What can hang from each mark:
lura: sava tarige
sava: labem lebuko
lebuko: labem lura sava tarige
tonave: tarige
labem: lura sava tarige
tarige: sava

(in the rows, 128 means zero)
Known rows, with every way that one mark hangs from another:
sava[labem lebuko[lura]]: [118 118 157 184 160 128 120 123 139  89 162  80 108  60 112  90 172 155
 126 145 128]
lebuko[lura sava[labem] tarige]: [ 88 104 159 215 113 141  92  81 177 109  60  60 104  78 206  78 131 197
 157 140 168]
tonave[tarige[sava[lebuko[lura]]]]: [146  95 117  98 136 129 134 118 132 140 138 109  79  83 128 128 175 168
 126 152 115]
tarige[sava[labem lebuko]]: [126 105 125 138 166 115 122 151 152  91 188 103  65  86 106 127 170 144
 116 154 119]
tarige[sava[lebuko]]: [128 119 116 114 170 116 138 156 143 130 179 129  75  96 116 151 170 131
 106 146 113]
lura[sava[labem[tarige]]]: [116 135 128 130  77 145 131  92 126  77 109  87  87 113 131  99 114 148
 121 152 113]
tonave[tarige[sava]]: [150  91 107  80 112 129 126 118 132 135 126 123  83 118 133 134 145 162
 134 150 122]
sava[lebuko[tarige]]: [116 118 117 155 147 119 149 140 137 158 152 123  78  80 157 132 182 129
 131 136 110]
tonave[tarige[sava[labem[lura] lebuko]]]: [142  95 116  98 144 125 120 126 148 107 155 101  55  59 110 129 180 168
 115 148 121]
lebuko[labem]: [116 146 152 138 110 117 104 122 130  97 121 124  95 152 166 133 109 146
 117 146 164]
labem[tarige]: [132 129 133 109 105 158 138 113 134 156 133  86 112 140 122 162 140 145
 149 154 122]
tonave[tarige]: [150 104 122  89 101 126 126 105 117 135 116 123 106 121 138 118 141 149
 140 140 119]
lura[tarige[sava]]: [125  99 106 109  98 146 131 117 109 146 128 145 125  98 151 172 135 150
 135 153 115]
sava[lebuko[labem[lura] tarige]]: [103 139 134 167 145 118 133 139 151 138 132 113  49  70 174 152 176 150
 107 138 149]
sava[labem[lura[tarige]] lebuko]: [113 125 137 152 148 131 122 129 129  97 165 102  90  22 113 140 181 142
 110 140 119]
sava[labem]: [124 112 140 157 125 129 106 121 138  79 140  97 115 113 115  99 130 146
 140 138 134]
sava[labem[lura tarige]]: [120 124 144 145 125 162 116 113 162 103 130  56 101  82  96 144 148 168
 132 144 141]
lura[sava tarige]: [116 133 106 111  55 142 144  83  79 117  85 155 119  89 174 130 109 134
 114 144  95]
lura[sava[labem[tarige] lebuko]]: [117 143 132 130 105 129 139 104 123  78 145  88  60  84 127 103 149 137
 108 159  95]
tonave[tarige[sava[lebuko[labem]]]]: [145 105 122  82 126 113 119 124 134 121 152 121  46 107 148 142 163 160
 119 163 125]
labem[lura sava[lebuko] tarige]: [102 135 123 126 159 140 136 122 173 156 148  35  89  33  64 203 175 165
  96 161 121]

Rows:
[ 93 116 103 166 170 116 136 134 177 151 125  70  92  12  96 170 171 160
  93 134 129] -> labem[lura sava[lebuko[tarige]]]
[100 108 124 156 140 117 128 106 129 138 136  76 136  47 106 149 151 159
 116 163 119] -> labem[sava[lebuko[lura[tarige]]]]
[107 113 128 188 159 129 129 138 162 113 149  86  66  25 128 121 194 154
 120 130 128] -> sava[labem[lura] lebuko[tarige]]
[104 150 106 141 136 134 156 124 142 127  95 127  76  36 140 129 158 137
  76 112 114] -> labem[lura[sava[lebuko[tarige]]]]
[111 143 146 118 120 153 113 124 166 122 119  84  65 121 141 188 133 176
 105 157 169] -> lebuko[labem[lura tarige[sava]]]
[109 138 160 157 124 128 126 109 108 123 135 117 107  79 173 140 156 157
 118 159 141] -> sava[lebuko[labem lura[tarige]]]
[107  69 119 205 123 164 128 111 172 139  86  75 110  79 158 104 149 204
 156 142 152] -> lebuko[lura tarige[sava[labem]]]
[103 134 181 169 117 146  85  78 166  93  93  40 114  99 160 100 124 188
 143 155 161] -> lebuko[lura sava[labem[tarige]]]
[150  80 113  97 110 130 109 114 139 102 136 103  77 109 123 114 147 172
 143 153 124] -> tonave[tarige[sava[labem]]]
[103 101 106 162 148 103 131 126 154 147 143  79  94  61 115 146 159 148
 122 154 116] -> labem[sava[lebuko[tarige]]]
[108 136 138 130 109 138 110 119 134 111 105 129  91  95 165 178 125 166
  99 145 166] -> lebuko[labem[lura[tarige[sava]]]]
[ 90 116 146 191 116 138 108  86 166 149  49  85 112  89 214 104 129 185
 146 128 163] -> lebuko[lura sava tarige]
[119 102 133 157 169 130 119 139 156  95 167  88  88  71 104 115 171 166
 120 153 129] -> tarige[sava[labem lebuko[lura]]]
[144  88 116 100 123 136 113 119 150 105 124 100  75  82 112 126 153 177
 128 144 132] -> tonave[tarige[sava[labem[lura]]]]
[108 144 107 119  92 153 146  98 110 123  71 143 121  46 145 149 124 143
  85 120 116] -> labem[lura[sava tarige]]
[106 130 149 133  94 126 103 101 153 114 123  53  90 140 132 172 109 173
 127 183 163] -> lebuko[labem[sava tarige]]
[ 87 123 136 199  69 149 130  80 141 111  32  95  89 106 224  93 104 192
 124 146 168] -> lebuko[labem lura[sava] tarige]
[113 148 167 152 136 138 127 114 136 130 147  77  82 102 149 144 162 163
 122 167 146] -> sava[lebuko[labem[tarige] lura]]
[145  82 125 115 134 128 119 113 140 110 148  92  72  74 120 107 175 180
 133 159 120] -> tonave[tarige[sava[labem lebuko[lura]]]]
